Known rows, with every way that one mark hangs from another
V{Y{F}}: [ 0.30 -0.12  0.10  0.12 -0.52  0.01  0.14  0.37 -0.11  0.09  0.20  0.08
  0.04  0.02 -0.08 -0.20 -0.02 -0.06 -0.16  0.03 -0.03  0.43  0.17  0.28
 -0.20  0.20 -0.05 -0.11  0.08 -0.13]
V{Y{P{J{E H X}}}}: [-0.05  0.00  0.29  0.03 -0.01 -0.17 -0.08  0.07 -0.09  0.09 -0.09  0.36
  0.05  0.03 -0.10  0.36  0.14  0.20 -0.22  0.22 -0.09  0.13  0.00 -0.27
  0.10 -0.34  0.02 -0.45  0.10  0.09]
P{J{Q V X{M} Z}}: [-0.33 -0.22 -0.34  0.01  0.17  0.04  0.11 -0.23 -0.13 -0.08  0.18  0.18
  0.04  0.13  0.21  0.28  0.34  0.13 -0.08  0.05  0.03 -0.10  0.13 -0.39
  0.43 -0.31  0.18 -0.01 -0.15  0.34]
Z{J{V{Y}}}: [ 0.25  0.17  0.02  0.34 -0.29  0.01  0.19  0.15 -0.33 -0.05  0.33  0.12
  0.13  0.04  0.01  0.28  0.07  0.09 -0.07 -0.04  0.12  0.17  0.02  0.00
 -0.34  0.52  0.12 -0.15  0.22 -0.03]
P{J}: [ 0.08  0.12  0.11  0.05 -0.50 -0.07  0.14  0.05  0.05 -0.05  0.38  0.10
  0.02  0.14 -0.21  0.09  0.04  0.27 -0.21 -0.07  0.17  0.52  0.00  0.21
 -0.23  0.27 -0.22 -0.10 -0.04 -0.25]
J{H P Q V{Y} Z}: [ 0.08 -0.36 -0.31  0.11  0.41  0.07  0.01 -0.16 -0.39 -0.13  0.11  0.07
  0.28  0.00  0.41 -0.08  0.52 -0.19 -0.32 -0.08  0.22 -0.01  0.12 -0.61
  0.05 -0.22  0.26 -0.01  0.13 -0.03]
Y{F P{J{E}}}: [-0.06 -0.03  0.11  0.12 -0.31 -0.09  0.07  0.10  0.24  0.12  0.11  0.09
 -0.18 -0.02 -0.25  0.05 -0.01  0.26 -0.18  0.10  0.04  0.61  0.07 -0.05
  0.00 -0.21 -0.13 -0.38  0.00  0.06]
Y{E F P}: [ 0.17 -0.15  0.03  0.30 -0.38  0.05 -0.14  0.26  0.22  0.08  0.33 -0.27
 -0.23  0.01 -0.15 -0.15 -0.21  0.20 -0.29  0.28  0.07  0.53  0.15  0.10
 -0.03 -0.27 -0.19 -0.34  0.07  0.10]
V{Y{F P{J{E}}}}: [ 0.07 -0.08  0.24  0.19 -0.33 -0.04  0.10  0.28  0.07  0.19  0.01  0.26
 -0.11 -0.01 -0.28  0.04  0.11  0.17 -0.06  0.18  0.04  0.44  0.04 -0.09
 -0.14 -0.09 -0.09 -0.43  0.02  0.09]
X{M{H Q}}: [ 0.47 -0.01 -0.30  0.47 -0.73 -0.03  0.23  0.27  0.07 -0.32  0.27 -0.04
  0.12  0.04  0.18  0.21 -0.14  0.11 -0.32  0.42 -0.18  0.25  0.59  0.28
 -0.04  0.22 -0.13 -0.12 -0.69  0.07]
Z{J{V X}}: [ 0.04  0.13 -0.10  0.19 -0.14 -0.04  0.08 -0.09 -0.18 -0.04  0.30  0.03
  0.10  0.07  0.15  0.38 -0.09  0.20 -0.20 -0.05 -0.07  0.14  0.00  0.02
  0.04  0.16  0.15 -0.11  0.22  0.12]
H{M}: [ 0.23  0.09 -0.04 -0.07 -0.38 -0.11  0.24  0.10  0.09 -0.15  0.38  0.01
  0.14  0.22  0.06  0.06 -0.12  0.08 -0.36  0.08 -0.01  0.63  0.33  0.24
 -0.15  0.21 -0.31  0.04 -0.16 -0.21]
Z{J{P V X{M{H}}}}: [ 0.18  0.15 -0.33  0.46 -0.13  0.18  0.17 -0.12 -0.14 -0.26  0.27  0.10
  0.30  0.00  0.29  0.46  0.02  0.22 -0.03  0.26 -0.23 -0.01  0.27 -0.29
  0.42 -0.03  0.26 -0.33 -0.30  0.36]
J{E Z}: [ 0.00 -0.13 -0.14  0.04 -0.17 -0.34  0.10  0.05 -0.04 -0.09  0.32 -0.02
 -0.06  0.30  0.11 -0.01 -0.06 -0.05 -0.39  0.02 -0.05  0.30  0.24  0.09
  0.17 -0.07 -0.31  0.03  0.03 -0.10]
Y{E F{J} P}: [ 0.06 -0.18 -0.05  0.17 -0.33  0.08 -0.10  0.45  0.21  0.06  0.37  0.02
 -0.23  0.00 -0.15 -0.07 -0.13  0.23 -0.26  0.35 -0.02  0.59  0.06  0.05
 -0.17 -0.38 -0.27 -0.21  0.15 -0.05]
J{V{Y}}: [ 0.33  0.00 -0.01  0.19 -0.28  0.02  0.29  0.18 -0.37  0.01  0.23  0.12
  0.21  0.06  0.14  0.01  0.11  0.06 -0.24  0.01  0.09  0.31  0.11  0.08
 -0.33  0.46 -0.01  0.02  0.14 -0.14]
F{J{E P V{Y}}}: [ 0.17 -0.05 -0.17  0.14  0.01 -0.02  0.26  0.24 -0.40 -0.02  0.16  0.52
  0.28  0.15  0.31  0.14  0.23  0.06 -0.31  0.24 -0.07  0.27  0.02 -0.23
 -0.21  0.07 -0.14  0.08  0.16 -0.19]
V{Y{E P{J{Z}}}}: [ 0.09 -0.24  0.17  0.23 -0.07  0.04 -0.11  0.28  0.01  0.02  0.31  0.08
 -0.23  0.17 -0.34  0.06  0.22  0.16 -0.01  0.24  0.31  0.19 -0.08 -0.18
 -0.15 -0.14 -0.32 -0.35 -0.03  0.13]
Z{J{E P Q{M}}}: [-0.11  0.19 -0.35  0.40 -0.13 -0.26 -0.26 -0.16  0.05 -0.33  0.29 -0.19
 -0.03  0.11  0.28  0.12 -0.04  0.03 -0.18  0.04  0.25 -0.09  0.27 -0.18
  0.18 -0.02 -0.12 -0.26 -0.06  0.04]
F{J{E P X}}: [-0.01 -0.06 -0.16 -0.04 -0.06 -0.18  0.02  0.11 -0.10 -0.02  0.24  0.40
  0.14  0.24  0.29  0.18  0.01  0.14 -0.43  0.21 -0.24  0.21  0.05 -0.03
  0.17 -0.35 -0.35  0.02  0.09 -0.15]
P{J{H Q{M} V Z}}: [-0.41 -0.22 -0.33 -0.10  0.25 -0.05 -0.08 -0.24 -0.02 -0.30  0.13 -0.09
  0.05  0.00  0.21  0.03  0.26 -0.03 -0.09 -0.17  0.28  0.13  0.15 -0.42
  0.13 -0.19  0.30 -0.03  0.01  0.02]
Z{J{H}}: [ 0.07  0.24  0.02  0.16 -0.40 -0.16 -0.06 -0.04 -0.01 -0.20  0.41 -0.08
  0.08  0.00 -0.06  0.26 -0.12  0.09 -0.24 -0.12  0.00  0.33  0.12  0.06
 -0.09  0.12  0.08 -0.26  0.16 -0.22]
J{E V}: [ 0.07  0.11 -0.12  0.18 -0.20 -0.20  0.25 -0.01 -0.20 -0.04  0.21  0.05
  0.12  0.21  0.23  0.14 -0.11  0.12 -0.44  0.12 -0.06  0.42  0.20  0.05
 -0.05  0.18 -0.06  0.04  0.14 -0.12]
P{J{E H V X Z}}: [-0.42 -0.21 -0.08 -0.21  0.35 -0.20  0.08 -0.25 -0.12 -0.04 -0.03  0.32
  0.09  0.19  0.13  0.37  0.12  0.07 -0.30  0.06 -0.23  0.13  0.00 -0.35
  0.41 -0.49  0.26 -0.05  0.18  0.11]
V{Y{P{J}}}: [ 0.29  0.05  0.26  0.19 -0.41  0.07  0.08  0.23 -0.06  0.08  0.26  0.16
  0.00 -0.03 -0.29  0.08  0.24  0.26 -0.05  0.00  0.31  0.43 -0.07 -0.04
 -0.38  0.28 -0.28 -0.36 -0.05 -0.06]
V{Y{P}}: [ 0.46  0.01  0.13  0.25 -0.43  0.02  0.06  0.28 -0.15  0.05  0.30 -0.04
  0.07 -0.02 -0.05 -0.06  0.11  0.11 -0.19  0.01  0.22  0.39  0.11  0.05
 -0.32  0.28 -0.33 -0.26  0.00 -0.08]
F{J{H Q V}}: [-0.11 -0.01 -0.26 -0.02  0.03 -0.06  0.07  0.01 -0.15 -0.15  0.22  0.18
  0.21 -0.02  0.35  0.17  0.19  0.16 -0.49  0.01  0.02  0.37  0.14 -0.28
 -0.25 -0.15  0.19  0.15  0.26 -0.33]

Rows
[ 0.22 -0.06  0.07  0.34  0.01  0.10 -0.07  0.18 -0.25 -0.03  0.15 -0.05
  0.09 -0.04  0.06  0.13  0.08  0.11 -0.29  0.33  0.09  0.25  0.10 -0.28
 -0.20 -0.10  0.12 -0.32  0.21  0.03] => J{H V{Y{E P}}}
[-0.19 -0.28 -0.59  0.14  0.33 -0.16 -0.06 -0.24 -0.14 -0.28  0.15 -0.19
  0.07  0.17  0.57 -0.13  0.19 -0.15 -0.28 -0.01  0.23 -0.04  0.29 -0.44
  0.36 -0.22 -0.04  0.07 -0.04  0.15] => J{E P Q{M} V Z}
[-0.04 -0.06 -0.28 -0.11 -0.18  0.07 -0.02  0.04 -0.16 -0.21  0.32  0.33
  0.29 -0.02  0.27  0.19  0.11  0.09 -0.26  0.17 -0.31  0.18  0.17 -0.20
  0.38 -0.48 -0.10 -0.10 -0.11 -0.09] => F{J{H P X{M}}}
[-0.13 -0.22  0.01 -0.17 -0.09 -0.11  0.04 -0.02  0.03  0.01  0.27  0.18
 -0.05  0.24 -0.11  0.12  0.11  0.12 -0.16 -0.11  0.02  0.21 -0.07  0.06
  0.19 -0.16 -0.18 -0.05 -0.01  0.03] => P{J{X Z}}
[ 0.13 -0.11 -0.21  0.14 -0.04 -0.07 -0.12 -0.16 -0.06 -0.03  0.24 -0.03
  0.16  0.13  0.35 -0.03  0.15  0.12 -0.45 -0.03  0.12  0.04  0.11 -0.10
  0.19 -0.22 -0.14 -0.05 -0.01 -0.02] => J{P Q X}
[-0.33 -0.16 -0.23  0.09  0.21 -0.22  0.14 -0.21 -0.05 -0.05  0.11  0.17
 -0.04  0.26  0.14  0.22  0.27  0.15 -0.32  0.03  0.17  0.15  0.07 -0.36
  0.09 -0.16  0.09  0.05  0.07  0.05] => P{J{E Q V Z}}
[ 0.11  0.17 -0.08  0.56  0.06 -0.13  0.02  0.00 -0.22  0.02  0.11  0.05
  0.01 -0.01  0.18  0.39  0.20  0.20 -0.19  0.14  0.23 -0.02  0.13 -0.46
 -0.21  0.10  0.13 -0.36  0.20  0.22] => Z{J{E Q V{Y{P}}}}
[ 0.00 -0.14 -0.20  0.02 -0.25 -0.07  0.10  0.22  0.05  0.00  0.24  0.33
  0.04  0.10  0.14 -0.08 -0.03  0.06 -0.35  0.19 -0.19  0.52  0.10  0.00
  0.05 -0.31 -0.22 -0.02  0.10 -0.21] => Y{F{J{E P}}}
[ 0.08 -0.26 -0.21 -0.06 -0.01 -0.04 -0.04 -0.13 -0.07 -0.18  0.36 -0.08
  0.17  0.06  0.15 -0.16  0.18 -0.13 -0.36 -0.19  0.10  0.34  0.11 -0.23
  0.21 -0.25 -0.13 -0.09  0.01 -0.18] => J{H P Z}
[-0.20 -0.10 -0.10  0.22  0.05 -0.03  0.09 -0.09  0.14  0.13 -0.03  0.08
 -0.11 -0.07  0.05  0.13  0.19  0.32 -0.26  0.13  0.16  0.43  0.08 -0.43
 -0.02 -0.30  0.21 -0.27  0.10  0.21] => Y{F P{J{E Q V}}}
[-0.09 -0.23 -0.03  0.13 -0.08 -0.02 -0.18  0.44 -0.01 -0.04  0.12  0.26
 -0.08  0.04  0.00  0.02  0.06  0.01 -0.31  0.45 -0.10  0.17  0.17 -0.11
 -0.17 -0.50  0.18 -0.06  0.28 -0.22] => V{Y{E F{J{H Q}}}}
[-0.14 -0.18 -0.27  0.16  0.06 -0.04  0.08  0.14  0.04  0.12  0.05  0.16
 -0.06 -0.07  0.30  0.08  0.12  0.22 -0.40  0.21 -0.03  0.47  0.18 -0.38
 -0.11 -0.39  0.06 -0.05  0.24  0.04] => Y{F{J{E Q V}} P}
[-0.19 -0.04  0.14  0.02 -0.19 -0.12 -0.02  0.02  0.24  0.06  0.02  0.10
 -0.08 -0.11 -0.20  0.12 -0.01  0.20 -0.24  0.10 -0.05  0.61  0.09 -0.21
  0.09 -0.42  0.10 -0.45  0.08  0.01] => Y{F P{J{E H}}}
[-0.12 -0.07  0.01  0.14 -0.11  0.02  0.20  0.00  0.09  0.16  0.02  0.13
 -0.08 -0.06 -0.09  0.12  0.07  0.29 -0.18  0.11  0.04  0.61  0.01 -0.25
 -0.03 -0.15  0.11 -0.29  0.08  0.16] => Y{F P{J{E V}}}
[ 0.13  0.03 -0.23  0.22 -0.06 -0.10  0.19 -0.15 -0.21 -0.08  0.24  0.07
  0.21  0.16  0.32  0.05  0.06  0.10 -0.44  0.08  0.01  0.37  0.12 -0.14
  0.05  0.06 -0.09 -0.01  0.08 -0.08] => J{E P V}
[-0.21 -0.20  0.19  0.05 -0.03  0.07 -0.27  0.07  0.27  0.09  0.04  0.03
 -0.20 -0.05 -0.25  0.16 -0.10  0.28 -0.19  0.32 -0.11  0.34 -0.02 -0.16
  0.25 -0.72  0.16 -0.49  0.13  0.21] => Y{E F P{J{H X}}}
[-0.16  0.26 -0.11  0.30 -0.13 -0.38 -0.16 -0.15  0.04 -0.22  0.22 -0.02
 -0.02  0.11  0.12  0.39 -0.07  0.12 -0.42  0.07 -0.01  0.07  0.27 -0.18
  0.08 -0.18  0.17 -0.27  0.20 -0.15] => Z{J{E H Q}}
[ 0.01 -0.10 -0.05  0.06 -0.32 -0.10  0.07  0.35  0.15  0.10  0.21  0.17
 -0.13 -0.01  0.02 -0.01 -0.10  0.17 -0.29  0.19 -0.14  0.64  0.15 -0.01
 -0.08 -0.32 -0.28 -0.16  0.13 -0.08] => Y{F{J{E}} P}
[ 0.14 -0.16 -0.05  0.01 -0.42  0.09  0.04  0.38  0.15  0.10  0.34  0.06
 -0.08 -0.13 -0.05 -0.12 -0.01  0.19 -0.23  0.02  0.00  0.73  0.08  0.04
 -0.23 -0.15 -0.27 -0.17  0.11 -0.14] => Y{F{J} P}
[ 0.07 -0.10 -0.38  0.13  0.05  0.09  0.12 -0.01 -0.18 -0.10  0.32  0.18
  0.23  0.03  0.42  0.03  0.33  0.20 -0.43  0.01  0.19  0.33  0.03 -0.32
 -0.23 -0.05 -0.07  0.15  0.11 -0.24] => F{J{P Q V}}
[-0.13  0.15 -0.23  0.21 -0.21 -0.19 -0.32 -0.07  0.05 -0.23  0.27 -0.21
 -0.09  0.07  0.23  0.19 -0.14  0.08 -0.10 -0.06  0.13 -0.17  0.24  0.08
  0.19  0.00 -0.01 -0.18  0.03  0.14] => Z{J{Q{M} X}}
[ 0.11 -0.31 -0.04  0.21  0.26  0.07 -0.09  0.14 -0.25 -0.06  0.18 -0.08
  0.02  0.02  0.07  0.04  0.19 -0.03 -0.23  0.24  0.13  0.14  0.07 -0.43
 -0.03 -0.30  0.09 -0.26  0.21  0.15] => J{H V{Y{E P}} Z}
[ 0.12 -0.42 -0.18  0.19  0.35  0.11 -0.05  0.07 -0.37  0.01  0.18  0.14
  0.10  0.26  0.25  0.01  0.21 -0.07 -0.23  0.29  0.00 -0.18 -0.03 -0.27
  0.25 -0.32 -0.03 -0.03  0.14  0.25] => J{P V{Y{E}} X Z}
[-0.15 -0.25 -0.15  0.02 -0.01  0.08  0.03  0.30 -0.03  0.09  0.18  0.27
 -0.05  0.13  0.14  0.14 -0.18  0.17 -0.31  0.42 -0.34  0.31  0.01  0.08
  0.06 -0.44  0.12  0.08  0.32  0.04] => Y{E F{J{V X}}}
[ 0.02  0.21 -0.09  0.19 -0.17 -0.03  0.06 -0.14 -0.16 -0.19  0.33 -0.05
  0.17 -0.05  0.08  0.34 -0.04  0.12 -0.24 -0.13  0.01  0.33  0.08 -0.12
 -0.11  0.18  0.31 -0.19  0.25 -0.13] => Z{J{H V}}
[-0.08 -0.39 -0.31 -0.06  0.33 -0.09 -0.23 -0.29 -0.06 -0.13  0.17 -0.06
  0.16  0.10  0.39 -0.04  0.28 -0.08 -0.44 -0.11  0.05 -0.06  0.12 -0.41
  0.46 -0.64  0.06 -0.06  0.05  0.02] => J{H P Q X Z}
[-0.12 -0.33 -0.53 -0.05  0.07 -0.03 -0.18  0.08  0.00 -0.30  0.40 -0.04
  0.01  0.10  0.37 -0.25  0.25 -0.10 -0.18 -0.11  0.30  0.10  0.16 -0.24
  0.10 -0.26 -0.37  0.11 -0.10 -0.14] => F{J{P Q{M} Z}}
[-0.14 -0.43 -0.34 -0.26  0.42  0.09  0.02 -0.10 -0.26 -0.09  0.19  0.32
  0.31  0.03  0.44  0.11  0.27 -0.03 -0.35 -0.06 -0.16  0.19 -0.06 -0.46
  0.30 -0.55  0.09  0.10  0.23 -0.05] => F{J{H P V X Z}}
[-0.04  0.04 -0.16  0.07 -0.07 -0.39 -0.04 -0.05  0.15 -0.23  0.01  0.23
  0.09  0.19  0.24  0.73 -0.29  0.01 -0.46  0.40 -0.39  0.00  0.40  0.00
  0.17 -0.35  0.10 -0.20 -0.19  0.17] => Z{J{E H{M{Q}} X}}
[-0.13  0.01 -0.34  0.15  0.02 -0.26 -0.26 -0.21  0.01 -0.35  0.11 -0.18
  0.14  0.06  0.43 -0.06  0.01 -0.08 -0.40  0.08  0.12  0.08  0.39 -0.28
  0.29 -0.32 -0.03 -0.14 -0.06 -0.12] => J{E H P Q{M}}
[-0.07 -0.23 -0.37  0.03 -0.12 -0.20 -0.16  0.00  0.04 -0.26  0.34 -0.34
 -0.08  0.14  0.26 -0.26  0.04 -0.13 -0.19 -0.16  0.30  0.08  0.33  0.01
  0.12 -0.01 -0.23  0.06 -0.09 -0.02] => J{Q{M} Z}
